Each row comes from the steps of one path. Every step used is in the known rows, and no mark comes twice. Write the path behind each row, first mark first.
Known rows:
S, Z, D, N, L: [-0.91  2.01  0.41  0.98 -0.03 -4.51  2.15 -0.69 -2.94 -2.37 -0.58  2.74
 -2.05 -1.65  0.15 -1.28 -1.62 -2.75]
R, L, N: [ 1.39 -0.21 -1.15  3.50  0.23  3.15  1.47 -0.46 -0.89  3.03  1.03  0.27
 -2.92  3.48  0.86  1.39  0.04 -2.10]
Z, D, R, L, N: [ 0.82  0.02 -0.15  5.91  0.09  2.13  2.31  0.20 -0.27  1.15 -0.30 -1.01
 -2.58  1.94  1.05 -0.90 -1.43 -4.10]
S, Z, D: [ 0.36  3.51 -0.63  1.88 -0.39 -2.22  0.09 -0.37 -1.91 -0.50 -0.24 -0.81
  0.53 -2.92  0.15 -0.31 -1.65 -1.10]
Z, D: [ 0.20  0.62  0.19  2.21 -0.27 -1.60 -0.15  0.16  0.20  0.03 -1.13 -1.00
  1.03 -2.83  0.52 -0.73 -1.08 -0.98]
L, R: [ 0.59  2.30  0.37  0.17 -0.58  2.75  0.82 -0.52  0.11  0.60 -1.28  1.03
 -0.67  2.22 -0.05 -1.79 -0.82 -0.60]
N, D: [ 0.63  0.75  0.03 -0.03 -0.70 -1.53  1.79  1.00  0.06 -0.94  0.77  0.15
 -0.63  0.51 -0.91  2.37 -0.80 -2.32]
F, Z: [-0.30  0.27  0.91  0.30 -0.81 -1.25 -1.41 -0.52 -0.19  0.00  1.84 -0.04
  1.28 -2.08 -1.46  0.24 -0.22  0.04]
S, Z, F: [-1.46  0.88 -1.81  0.79 -0.14  0.55 -0.19  0.17 -0.91 -1.34  1.80  1.10
  1.56 -2.17  0.12  1.58 -1.74  0.44]
S, Z, D, N: [-1.12  2.89 -0.73  2.53  0.08 -3.50  0.85  0.02 -2.54 -1.47 -0.46  2.41
 -0.40 -2.21  0.96 -1.31 -2.41 -1.02]
S, Z: [ 0.28  2.87 -0.85 -0.30 -0.11 -0.64  0.29 -0.46 -2.11 -0.53  0.94  0.34
 -0.41 -0.13 -0.39  0.41 -0.46 -0.11]
N, D, R: [-0.11  0.40  0.97  0.07 -0.56 -0.88  2.74  1.49  0.56 -2.83  0.61 -0.15
 -1.49  1.78 -1.21  0.90 -1.21 -3.40]
N, L, Z: [-0.98 -0.54  1.01 -1.98  0.20 -0.42  1.56 -2.59 -0.09  0.05 -0.76  0.81
 -3.24  0.00  0.22 -0.38  1.07 -2.32]
Z, F: [-1.68 -2.03 -0.92  1.05 -0.02  1.25 -0.48  0.77  1.23 -0.84  0.91  0.79
  1.89 -1.99  0.55  1.14 -1.24  0.46]
D, R, L: [ 0.49 -0.35 -0.28  1.88  0.32  2.11  1.26  1.32  0.42 -0.10  1.59 -1.37
 -1.53  1.99 -0.06  0.31  0.62 -1.96]
R, L: [ 1.16  0.01 -1.07  1.77  0.18  1.41  0.31  0.91 -0.12  1.92  1.76 -1.04
 -0.71  0.85  0.22  1.89  0.83 -0.83]
N, L, Z, D, R: [-1.42 -0.29  2.11  0.37  0.11 -1.30  2.49 -1.86  0.63 -1.88 -1.97 -0.44
 -2.99 -1.57  0.44 -2.61 -0.25 -4.35]
S, Z, D, R, L, N: [ 1.12  2.90 -0.91  5.47 -0.06  1.53  2.57 -0.26 -2.32  0.56  0.62 -0.75
 -3.11  1.78  0.67 -0.38 -1.91 -4.18]
F, Z, S: [-0.44  0.08  0.85  2.37 -1.96 -0.34 -1.71  0.61  1.59 -1.10  0.72 -0.77
  3.37 -2.77 -1.08  1.10 -1.08  0.45]

Write each row's path:
[ 0.74 -0.56 -0.28  3.66  0.36  3.81  2.44  0.04 -0.43  1.06  0.90  0.04
 -3.58  4.61  0.53 -0.10 -0.36 -3.14] : D, R, L, N
[ 1.86  0.57 -1.11  3.49 -0.45  1.56  3.24  0.58 -0.87  2.13  1.67  0.40
 -3.42  4.15 -0.06  3.73 -0.81 -4.38] : R, L, N, D
[-0.75  0.80  1.44 -0.70 -0.06  0.42  2.94 -0.90 -0.89 -1.26 -1.59  4.54
 -3.33  3.46 -0.02 -2.63 -0.87 -2.25] : D, N, L, R
[-0.35  0.44 -0.24  3.54 -1.20  2.08  2.89  1.61  2.54 -1.28  0.56 -1.51
 -1.84  1.36  0.36  3.16 -0.78 -4.35] : N, D, R, L, Z, S
[ 0.18  1.01 -1.12  3.68  0.22  0.44  0.42 -0.84  0.43  2.79  0.10 -1.59
 -1.41 -2.38  1.73  0.66  0.11 -2.41] : R, L, Z, D
[-0.33  4.36  0.76  1.16 -0.54 -1.85  3.00 -1.21 -2.85 -1.82 -1.86  3.84
 -2.73  0.54  0.12 -2.88 -2.39 -3.33] : S, Z, D, N, L, R
[-0.91  1.74  2.47  1.77 -1.30 -2.39  1.38 -1.25 -0.85 -1.20 -0.88  3.52
 -1.00 -1.29 -0.94 -3.10 -2.18 -3.19] : F, Z, D, N, L, R
[ 0.69  0.57 -0.03  1.68 -0.66  0.08  2.91 -0.25 -0.77  0.27 -0.05  1.50
 -2.74  3.27 -0.31  1.94 -1.68 -3.50] : L, N, D
[-2.68 -1.43  0.93  0.69 -0.39 -0.60  1.98 -1.17  1.09 -2.04 -2.13  3.20
 -2.32  0.04  1.33 -0.42 -0.54 -1.81] : D, N, L, Z, S
[ 1.10  0.34 -0.17  1.89 -0.39  0.56  3.02  2.32  0.42 -1.06  2.35 -1.28
 -2.12  2.67 -0.95  2.80 -0.19 -4.28] : N, D, R, L
[-1.51 -0.44  2.11  1.63 -0.72 -5.06  0.56 -0.62 -1.05 -1.85  0.33  2.53
 -0.33 -3.68 -0.86 -1.37 -1.40 -2.61] : F, Z, D, N, L
[-1.65 -1.29 -1.31  2.62 -0.12  2.36  2.84  1.19  2.06 -1.02  2.58  0.12
 -1.92  0.08  0.51  3.42 -1.19 -4.28] : N, D, R, L, Z, F
[ 0.96  3.17 -0.81  3.82 -0.10 -0.20  1.39  1.01 -1.51 -0.65  1.44 -2.14
 -0.96 -0.81  0.01  0.11 -1.11 -3.07] : S, Z, D, R, L
[ 0.42  0.40  0.70  6.18 -0.79  0.96  0.83 -0.19 -0.42  1.03  1.56 -1.06
 -1.33 -0.17 -0.35 -0.59 -1.66 -4.06] : F, Z, D, R, L, N
[-0.56  1.50  1.60  1.51 -0.42 -1.17  2.75 -0.72 -0.66 -1.19 -2.80  3.57
 -2.30  0.79  0.52 -3.33 -1.92 -3.23] : Z, D, N, L, R
